What can hang from each mark:
gari: dufun
boru: mubo sobuk
dufun: gari keso sobuk
mubo: boru
keso: dufun
kuzak: gari
sobuk: boru dori dufun

Each row was made from one small tree. Brackets hold a mark, then the marks that hang from it, in alphabetical order. Every link used is in the known rows. Write each row's tree.
In the rows, zero is written as 128.
Known rows:
(mubo (boru (sobuk dori (dufun keso)))): [151  94 114 120 111 157 124 153 162 160 151 119 108 156 139  89 112 120
  79 154]
(dufun keso): [165 143 132 122 126 148 120 125 187 178 190 157 134 176 174 110 105 146
  70 176]
(gari (dufun keso)): [165 145 129 146 141 125 130 115 163 136 177 164 127 181 141 116 119 138
  67 197]
(gari (dufun keso (sobuk boru))): [179 138 145 139 157 133 132 117 163 124 165 140 136 168 139  76 118 140
  81 176]
(gari (dufun keso (sobuk dori))): [165 145 121 153 133 146 131 118 167 146 169 145 116 165 150  74 106 157
  65 167]
(gari (dufun keso (sobuk (boru mubo)))): [171 132 128 144 153 135 137 122 159 119 157 141 124 161 137  77 129 129
  79 172]
(sobuk boru dori dufun): [128 120 121 159 168 128 114 189 158 128 131 156 104 161 135 121 156 135
  67 146]
(dufun gari (sobuk boru)): [166 136 153 159 134 163 118 110 182 138 164  99 161 174 177  77 102 139
 115 145]
(keso (dufun gari sobuk)): [168 111 137 139 104 140 121  99 168 142 192 119 144 199 154  74 106 130
 106 158]
(gari dufun): [138 144 125 162 137 123 129 127 154 122 176 151 116 177 123 130 118 120
  55 174]
(mubo (boru (sobuk dufun))): [145  90 130 118 112 147 127 148 156 141 164 111 112 163 122 103 108  92
  79 148]
(keso dufun): [142 111 123 125 116 119 117 134 159 150 194 152 120 190 130 110 124 119
  67 162]
(kuzak (gari (dufun keso (sobuk boru)))): [177 120 137 147 133 106 112  99 179 112 176 139 151 178 154  94 119 134
  76 155]
(dufun gari): [149 146 133 167 113 154 115 107 181 154 178 127 150 188 178 128 103 135
  98 169]
(boru mubo (sobuk dori dufun)): [124  99  72 144 102 160 135 154 150 153 126 144  68 178 130 118 116  96
  38 134]
(sobuk (boru mubo) (dufun keso)): [161 107 126 129 169 125 127 165 161 116 140 165 113 170 137 117 169 108
  85 173]
(sobuk (boru mubo) dori): [105 130  83 170 142 149 115 186 164 157 126 143  98 134 153 115 151 132
  58 132]
(gari (dufun keso sobuk)): [177 141 138 140 136 139 135 105 168 134 183 143 128 175 143  79 102 140
  71 175]

Write each row's tree:
[158 129 109 137 136 169 124 149 183 171 148 133 116 141 176  53 123 157
  78 136]
(dufun keso (sobuk (boru mubo) dori))
[135 102  76 160  98 166 132 133 154 147 119 135  86 190 147 119 115 103
  65 148]
(boru mubo (sobuk dori (dufun gari)))
[134  92 113 131 109 155 124 161 157 152 150 112 101 153 129  98 111 109
  72 139]
(mubo (boru (sobuk dori dufun)))
[127 105 104 134  97 164 121 154 164 175 156 103 109 144 144  92  97 119
  69 134]
(mubo (boru (sobuk dori)))
[171  92 135 119 110 154 127 124 165 145 159 110 134 175 146  94 107 109
 107 173]
(mubo (boru (sobuk (dufun gari keso))))
[186 121 158 142 170 129 117 132 170 118 145 153 155 195 162 115 149 136
 120 198]
(sobuk boru (dufun gari keso))
[190 129 138 145 132 169 125 101 189 149 154 115 160 171 195  61 116 145
 128 168]
(dufun gari keso (sobuk (boru mubo)))
[147 121 120 170 127 108 109 117 172 111 164 131 133 167 146 101 121 134
  62 132]
(kuzak (gari (dufun (sobuk boru dori))))
[166 126 124 151 120 100 111  97 179 122 185 158 143 187 155 127 120 132
  65 172]
(kuzak (gari (dufun keso)))
[164 131 120 162 132 150 116 132 179 151 151 159 124 189 179 113 131 161
  97 184]
(sobuk dori (dufun gari keso))
[168 125 131 162 166 140 111 153 171 135 125 155 137 180 173 107 155 162
 111 187]
(sobuk boru dori (dufun gari keso))
[140 139 123 170 150 136 128 141 155 122 152 131 115 154 129  84 121 139
  62 147]
(gari (dufun (sobuk boru dori)))
[141 124 126 179 162 137 111 163 163 122 124 143 126 175 156 122 154 143
 100 165]
(sobuk boru dori (dufun gari))
[126 126 104 158 132 164 124 163 172 154 147 117 103 135 156  72 123 134
  65 108]
(dufun (sobuk (boru mubo) dori))
[145 107 122 133 129 133 117 149 159 148 169 131 119 168 136  63 126 139
  75 134]
(keso (dufun (sobuk boru dori)))
[145 100  75 131 106 162 135 144 158 163 126 154  76 182 144 107 117 110
  48 152]
(boru mubo (sobuk dori (dufun keso)))
[185 142 137 155 136 175 115 112 193 170 148 116 160 168 207  52 106 182
 120 163]
(dufun gari keso (sobuk boru dori))
[172 118 153 123 176 122 120 158 166 123 154 165 133 181 141 114 152 128
  87 181]
(sobuk boru (dufun keso))
[167 125 117 156 114 117 112  98 183 129 179 143 135 175 162  93 110 148
  64 149]
(kuzak (gari (dufun keso (sobuk dori))))
